Known rows, with every step that occurs
rezode -> buzi -> rudize -> muso -> vere -> dozi: [ -8  15   9 -13   0  10  -7   5   8  12  -7 -12  16   1  -6   9   5   3
 -14   9 -25   0   8 -10  -4   1  -1  -2 -12   2  -2  21   2   0]
dozi -> rezode -> buzi -> rudize -> mivebe -> niduzil: [ -3  16   9 -18  -5  -4   3   5   0 -13  13  -2 -12 -24  -7   3  23  13
 -16  29   5 -15  15  -8 -12   4   2  10   5   8 -21   2   5   0]
mivebe -> rudize: [-15  25   8  -8   4 -14   7  -6 -16   1  20   8   3  -2 -14  18   5  12
 -13  10 -12   4   3 -10  -8  -8  -5  10  -1  -4   4  13  11  -1]
rudize -> buzi -> rezode: [ -9  18  12  -3  13  -4   3   3   5  -9   8   9   5  -3 -13  -2  16  29
  -8   8   4 -10  13  -9   1  -4   6   1 -11  -6 -10  11   5  -2]
rezode -> dozi -> mivebe -> rudize -> muso -> vite: [-14  17  -1 -10  -3 -23  -5  -1  -4  -1  13   1 -12 -27 -11   7  11  -2
  -1   7  -5 -11  14  -7  -4   5 -20   8 -17 -10  -7  11  -2  13]
luto -> niduzil -> mivebe -> dozi -> rezode: [  3  27  -5 -10  25 -16   9  -7  14 -12  15  17 -11 -26 -11   3  19   4
 -13  30   0  -9   6  -8  -1   4   4  -5   2  13  -5   6   6   6]
dozi -> rezode -> buzi -> rudize -> muso -> vere: [  0  11   9 -20   6   4  -8   5   6   8  -1  -4   5 -17  -6   0  17   5
 -20  -2  -1 -10  19 -11  -5   3  -8  -5 -15   9 -13  19   2  -7]
mivebe -> rudize -> buzi -> rezode -> dozi: [ -1  16   8  -7  -4  -1   4  14  -8 -16  15   7  -4  -2 -11   1  19  19
   1   0  -1 -12  13 -14  -9   0  -4  11 -16  -8  -7  10   4   4]
vere -> dozi -> rezode -> buzi -> rudize -> muso: [  3  12   3 -15   0   6  -5   7  10   7   0   3  -6  -4  -8   0  11  10
 -15  14  -7 -10  11 -14   1   6  -7   0 -11   4  -9  15  -7   0]
buzi -> rudize -> muso -> vere -> dozi -> mivebe: [-17  21   4 -15  12  -3  -9  -4   7   7   1 -12  14  -9 -13   8   3   9
  -4   3 -10 -12   5  -3   2  -1  -4  -1 -10   7  -2  21  -4   5]
muso -> rudize: [-16  18  15  -4  12  -1   3  -8  -5  -3   2   4   3 -15 -13  21  12  18
 -18  17 -12   9   7 -11  -1  -7  -1   2  -9  -2   1  10  16 -12]
luto -> niduzil -> mivebe -> rudize -> muso -> vere: [ -8  31   1 -13  12 -17  -3   0   3   4  11  -1  14 -28 -14  14   9  -1
  -6   9 -17 -10   8  -7  -7   0   1  -6 -14  10  -2  20  11   7]
rezode -> buzi -> rudize: [-17  16  14 -10  -7   1   4   1  -4  -6  -1  -1  -1  -1  -1  17  14   8
 -26  20 -18   8  14 -11  -8  -7  -5   4  -1   5  -8  16   7  -7]
mivebe -> dozi -> rezode -> buzi -> rudize -> muso: [  4  16   4 -19   8   0 -14   5  10   7   9  10  -9  -3  -8   1  15   0
 -15  14  -3  -5  18 -15  -4   9  -9   2 -13  10 -11   9  -7  -5]
muso -> vere -> dozi -> rezode -> buzi: [ -1   9   7  -8  10  10  16  -4   4   1   4  -6   4 -11  -2  -2  12   7
 -25  11  -2  -5   3  -7  -7  -1  -2  -2  -2 -11  -3  12   7   9]
lito -> vite: [-19  19  -1  -3  13 -10   9   4  -3  -3  20  11   3 -12 -13  10   3  22
 -31  14 -14   3  -1  -8   2  -7   6   3   5  -7 -11  17  18  -6]
buzi -> rezode: [-11  21   6  -4  12  -7   9  -3  -1 -10   9  10   3  -6 -13  -1  16  21
 -15  14   1  -4   4 -11   0  -9   2   3  -2  -5  -5  15   9  -3]
rudize -> muso -> vere -> dozi -> rezode -> buzi: [  2   8   4 -10   9  10   1   4  12  12   0  -6   6 -13  -7  -7  10   6
 -19   9  -3  -8   8  -9  -1   5  -6  -6 -14 -10  -6  11   2   7]
muso -> vere -> dozi -> rezode: [  1  14   5 -11  22   0  14  -9   4   4   8  -2   8 -12 -13  -4   9  18
 -15   4   0  -8  -3  -7   0  -3   2  -2   1  -8   2  14   8   2]
buzi -> rudize -> muso -> vere -> dozi: [ -6  21   6 -15  12   0  -7  -1   7  13  -2  -8  20  -1 -16   9   2  14
  -4   2 -24  -2   1  -9   1  -1   3  -2  -9   5   2  23   3  -6]
muso -> vere -> dozi -> rezode -> buzi -> rudize: [  0  11  10 -19   7  11  10  -4   2  -1  -1  -7   5  -6  -1   2  11   7
 -21   4  -5  -8   6 -10 -10  -1   1   1  -2   2  -3  21   4   0]
niduzil -> luto: [-13  20   5  -3   6  -5  14   1  -4 -12  10   4   0 -12 -11  23  11   2
 -18  24 -11   4   9  -3   5  -6  -9   1   4   0  -4  15  21  -1]
vere -> dozi -> rezode -> buzi -> rudize -> mivebe: [ -3  10   7 -12  -7   1   6   4   3 -13   0  -1  -8  -6  -4   5  17  10
 -19  23  -2 -14   9  -8  -4   4   2   2   7   2 -13   8  -1   3]
mivebe -> niduzil: [-12  26   8  -7  11  -8   9  -5  -3   1  19   3   0 -17 -17  11   9  22
 -11  29 -12   4   2  -8  -4  -7   0  11   3  -3  -3   6  12  -1]
rezode -> dozi -> mivebe -> rudize: [-21  16   4  -6  -8 -10   9   3 -17 -13  18  -1 -11 -13  -8  15  13   3
 -10  10  -2  -5   8  -6  -8  -3 -20  13  -5  -4  -5   6   3  12]
luto -> niduzil -> mivebe -> rudize -> buzi: [-10  29   6  -8   8 -17   5   2   2  -8  15   8   0 -17 -11  19  11  13
  -5  19 -12 -10  14  -5  -6   0   6  -1  -9   8  -3  10  10   7]
rezode -> buzi -> rudize -> muso -> vite -> lito: [-19  17   5 -13   3  -9  -8   0   4   4  -4  -1  -3 -14  -6  10  15   2
 -14  11 -23  14  23  -6 -10   2 -14  -6 -15  -1 -16  19  -2  -3]
rezode -> buzi -> rudize -> mivebe -> dozi: [-14  19  10 -10  -6  -5  -5   3  -1 -12   3   0  -3   3  -4  15  16  -2
 -15  31 -16   4  15  -7  -8   5   1   6   6   6 -10   4   3  -1]
luto -> niduzil: [-15  23   8  -4  13 -12  11  -4   6  -3   3  -1   3 -23 -16  12  13  21
 -19  27 -13   6   3  -9  -1  -8   0  -3  -8  -1  -1   9   5  -3]
muso -> rudize -> buzi -> rezode -> dozi -> mivebe: [-13  10  11  -2   3   9   0   9   3 -26   0  -1  -9 -23  -6   1  28  20
  -4   8  15 -17  21  -8  -2   2  -8   5 -26  -3 -15   1   2   5]
mivebe -> niduzil -> luto: [ -9  27   6  -9   9  -3  14   1  -4 -11  22   2  -1 -22 -14  20   9   5
 -11  34 -11   1   6  -3  -1  -5  -5  10   4   2  -3  11  24   2]
vere -> dozi -> rezode: [  0  15   2  -6  15  -5  14  -6   3   0  11   8  -5  -7 -14   0   9  23
 -16  16   0  -5  -3 -10   3  -2   0   2   3  -7   0   9   4   2]
vere -> dozi: [-11  19   6  -1   9  -3  12  -5   1   1   7   3   3   1 -13  10   3  20
 -14  23 -19   6  -5  -8   3  -7   2   3   4 -10   4  11   7   2]

Rows
[ -2  10  13  -2   3  13   1  12   3 -19  -2   3  -5 -14  -9   3  26  24
  -3   8  -1  -8  17 -14  -2   2   0   3 -25  -5 -10   5   8  -7] | muso -> rudize -> buzi -> rezode -> dozi
[-18  17   3  -5  -3  -3  12   6  -4 -14  19  -6 -15 -28 -11   6  18  12
  -9  30  -1  -4   8  -4  -5  -1 -14  16  -3  -3 -11  -3   4  12] | rezode -> dozi -> mivebe -> niduzil
[-22  19   5  -6  18 -18  10 -14  -3  -3   6   4   0 -18 -12  10  12  14
 -14  12 -16  18   9  -2  -8  -7  -7  -4  -1 -12  -7  13   8   0] | muso -> vite -> lito
[-17  13   1  -2  -1  -3  11   7  -3 -26   7   3 -10 -18  -6  -5  26  12
 -12  14  10 -13  10  -7   0  -6 -13   6  -7  -5 -14   8   0  11] | buzi -> rezode -> dozi -> mivebe
[-11  21   9 -17  11  -6 -11  -2   4  10  -1  -6  17 -10 -16  11   8  13
  -8  -2 -18   1  11 -10   0  -4  -1  -3 -11  10  -5  22   6 -13] | buzi -> rudize -> muso -> vere
[-18  22  11 -10  12  -4   4  -7  -6   2  18 -10  12  -3 -10  12  -1  13
  -2  -2   1 -15   6   1  -9  -1   0   5 -12  -7   4  11   3  17] | muso -> vere -> dozi -> mivebe -> rudize -> buzi
[ -8   9   9 -13  -7  -6   3   5   0 -15   1   1 -10 -14  -3   7  24  10
 -24  19   4 -13  18  -6  -5   2  -2   1   5   6 -19   7   2  -3] | dozi -> rezode -> buzi -> rudize -> mivebe
[-12  19  -3  -8  -4  -8  -4  13  -7 -12  17   6  -8 -16 -13  -4  18   4
   0   3  10 -19  12 -11  -3   2 -19   9 -20  -3 -12  11  -6  14] | buzi -> rezode -> dozi -> mivebe -> rudize -> muso
[-18  16  -1  -7 -10 -11  -6  11  -9  -3  16   0 -10 -15 -13  11  12   2
  -3   9  -3  -7  12  -7  -1   3 -23   9 -16  -3  -9   6  -4  11] | rezode -> dozi -> mivebe -> rudize -> muso
[  2  20   2 -17   5  -4   2   0   4 -13  11  17 -14  -4   3   6  19  -7
 -19  24  -6  -8  16 -10  -8   6  -1   3   9  20 -10  13   8   2] | niduzil -> mivebe -> dozi -> rezode -> buzi -> rudize
[-13  25   8 -12   5 -15  -7  -3  -2 -11   7   5   2   0 -14  15  13   9
  -4  24 -15   1   7  -7  -4   2   6   6  10  10  -6   6   4  -7] | buzi -> rudize -> mivebe -> dozi
[-19  26   3  -9  10  -6  14  -2  -4 -16  25  -3  -6 -29 -11  19  10   0
 -13  35   6  -8  11   3   0  -5 -11  10   3   4  -8   8  18  13] | dozi -> mivebe -> niduzil -> luto
[ -2  12  10  -7   6   3  -2  -1   3 -14   6   6 -12 -18  -4   8  24   0
 -19  28   8  -4  17 -10  -7  10  -2   2  -6  -2 -11  -7   7   2] | muso -> rudize -> mivebe -> dozi -> rezode -> buzi
[ -9  17   6  -5   3   3   7  13   5 -21  18  -3 -12 -25 -10  -9  24  23
   2  20  15 -22  16  -5  -5   2  -6  14 -14  -4 -18  -2  -1  15] | rudize -> buzi -> rezode -> dozi -> mivebe -> niduzil
[-14  21   6  -3   7 -16  -1  -3   1  -8  11   6   0  -3 -15  12  14  10
  -9  30 -11   4   5  -4   0   2   3   4   9  -4  -6  -2   7   2] | rudize -> mivebe -> dozi
[-17  26   6  -9  19   0  13 -10   1   0  18 -14  10 -22 -12   5   4  14
  -7  21  -2  -8  -3   0  -8  -7   1  11   1  -6   2   8   8  17] | muso -> vere -> dozi -> mivebe -> niduzil
[-22  19   7  -6  16  -2  12 -10   0  -2   7 -11  11 -11  -9   6   5  11
 -14  11  -3  -5  -1   1  -1  -8  -3   0   0  -8   2  13   6  13] | muso -> vere -> dozi -> mivebe
[ -8  21  -2  -9   0   4  17  13  -1 -34  21  -2 -14 -34  -8   2  25  -3
  -4  29  13 -19  12  -3  -3  -2 -15  14  -4   2 -15   9  14  18] | buzi -> rezode -> dozi -> mivebe -> niduzil -> luto
[-14  25   2  -2  10 -15  12  -2   7 -12   5   6  -2 -26 -10  15  16  12
 -19  33 -17   0   6  -4   3  -6   5  -5   2   9  -6  12  13   2] | luto -> niduzil -> mivebe
[ -4  11   5  -6   2  -6   3   2   5 -12  12   8 -13 -11  -5   1  22   1
 -21  30   7  -5  14  -6  -4   9  -3   2   5  -5 -15  -6   2   7] | rudize -> mivebe -> dozi -> rezode -> buzi
[  6  16   3 -22  18  -1  -6  -2  10  11   2  -3  11 -10 -17  -2   7  15
  -5  -6  -6 -14   3 -11   2   3   2  -3  -9   8  -2  21  -1  -6] | buzi -> rudize -> muso -> vere -> dozi -> rezode
[-18  15  13  -1   4  -7  -1  -3  -5 -13   0  -1   2 -19 -14  20  17  17
 -14  23  -7   2   9  -6   1  -3   3   1  -3  -3  -7   1  15  -7] | muso -> rudize -> mivebe
[-11  18   9  -5  15   1  13  -9   1   4   3  -6  16  -3 -12   8   2  16
 -14  11 -18   5  -4  -6  -2  -8   5   0   2 -10   6  16  12   3] | muso -> vere -> dozi
[ -3  10   5  -4   3   5  15   0   3  -2   7   4  -9  -5  -3   0  12  12
 -26  23  -1  -3   4 -10  -2   0  -4   2   0 -11  -5   7   4   7] | vere -> dozi -> rezode -> buzi
[ -7   8   8  -5   3   1  12   0   0  -4   8   7 -11 -13  -3   2  19  10
 -31  19   4  -1  13  -9  -3  -2 -10   0  -2  -6 -12   7   6   0] | dozi -> rezode -> buzi
[ -8  29  -2  -9   9 -32  -5 -10  -2   5  16  16  -1 -19 -11  12   6  -2
  -2  13 -19  -8  11  -8  -2   2  -1   3  -1   1  -2  22  14   8] | niduzil -> mivebe -> rudize -> muso -> vite
[-21  26   3  -7   6 -12   9  -9 -12  -2  22   1   0  -1 -12  14  -1   9
  -9  14  -2  -6  -2  -5  -6  -6  -7  11   0  -6   6  10   1  17] | vere -> dozi -> mivebe -> rudize
[ -1  12   7 -15   1   7   9   0   3  -4   3   3  -7  -2  -3   4  12  11
 -22  16  -5  -8   6 -13  -6   0  -2   4   0   2  -5  15   0   0] | vere -> dozi -> rezode -> buzi -> rudize
[ -4  32   4  -8  12 -14   6   4   4 -17  16  12   2 -17 -11   5  18  16
  -2  14   1 -22  13  -9  -8  -2  11   0 -12   7  -6  16   9  10] | luto -> niduzil -> mivebe -> rudize -> buzi -> rezode
[-16  22   3 -17  16 -18  -9  -6   3   5   1   3   2 -16 -16   9  11  13
  -4   2 -22  12  16  -6  -4  -1  -9  -5 -11   3 -11  20  -1  -8] | buzi -> rudize -> muso -> vite -> lito
[  1  19   2 -10  22 -11   5  -9   3  -1  19  16  -7  -7 -14   1  13  12
 -14  16   5  -1   5 -11  -1   2  -3   4   1   0  -2   4   4  -3] | mivebe -> dozi -> rezode
[ -3   9   8  -1  -2   4   6  15   5 -16   3   4  -4  -7  -9  -4  24  25
  -5   9  -2  -9  15 -10   0   0  -3   4 -13  -8 -13   7   2  -1] | rudize -> buzi -> rezode -> dozi
[-15  28   0  -7  10   1  17  -2   0 -14  24  -5  -5 -21 -12  17   5   0
  -8  39  -1 -10   2   2   1  -4  -7  11   5  -1  -2   8  14  20] | vere -> dozi -> mivebe -> niduzil -> luto
[-15  24   8  -5   3 -13   6   1  -2  -8  16  -1   0 -21 -17  11  15  21
  -8  36  -8  -3   5  -3  -3  -3   5  11  10  -4 -11  -3  12   3] | rudize -> mivebe -> niduzil
[-10  19   5  -6  15 -24  -5 -11   9  11   2   7   1 -21 -15   5   8  13
  -9  16 -17   2  10  -8   5  -1  -3  -4 -10 -11  -5  15   6  -4] | rudize -> muso -> vite
[-15  19   0  -9  -4  -8  10   6 -15 -22  19   5 -10 -14  -8   0  19   5
  -6   4  12 -16   8 -10 -10  -5 -15  13 -10  -4  -7  12   1  15] | buzi -> rezode -> dozi -> mivebe -> rudize
[ -1  13   4 -10  10  -1   7  -3   3  -3  14  11 -12  -6  -4   1  16   1
 -24  24   3   2  11 -10  -7   4  -8   3  -2  -5  -7   1   3   3] | mivebe -> dozi -> rezode -> buzi
[ -1  20   3  -6  -8  -6   6  17  -6 -23  17  14  -8  -4  -5   3  21  10
   2   6  -5 -20  16 -10  -7   4   0   9  -6   2 -12  14  12  11] | niduzil -> mivebe -> rudize -> buzi -> rezode -> dozi
[-22  26   6  -6  13 -11   9  -6  -3  -5  22  -1  -5 -25 -14   9  11  16
 -12  30   3  -5   6  -2  -4  -7  -6  12   1   0  -8   2   6  10] | dozi -> mivebe -> niduzil
[-12  22  14  -7   6 -10   1  -1  -9   4  18   6   3   1 -14  17   4  22
  -7   5  -9  -2  12  -8  -6  -2  -1   7 -10  -5  -1   9   8  -3] | mivebe -> rudize -> buzi
[-11  23  10 -13 -13   2   7  12  -3 -23  10  -9  -5 -21  -4  25  17  -7
 -14  41 -11  -7  18  -2  -9   1  -2  11   9  10 -15  10  19   5] | rezode -> buzi -> rudize -> mivebe -> niduzil -> luto
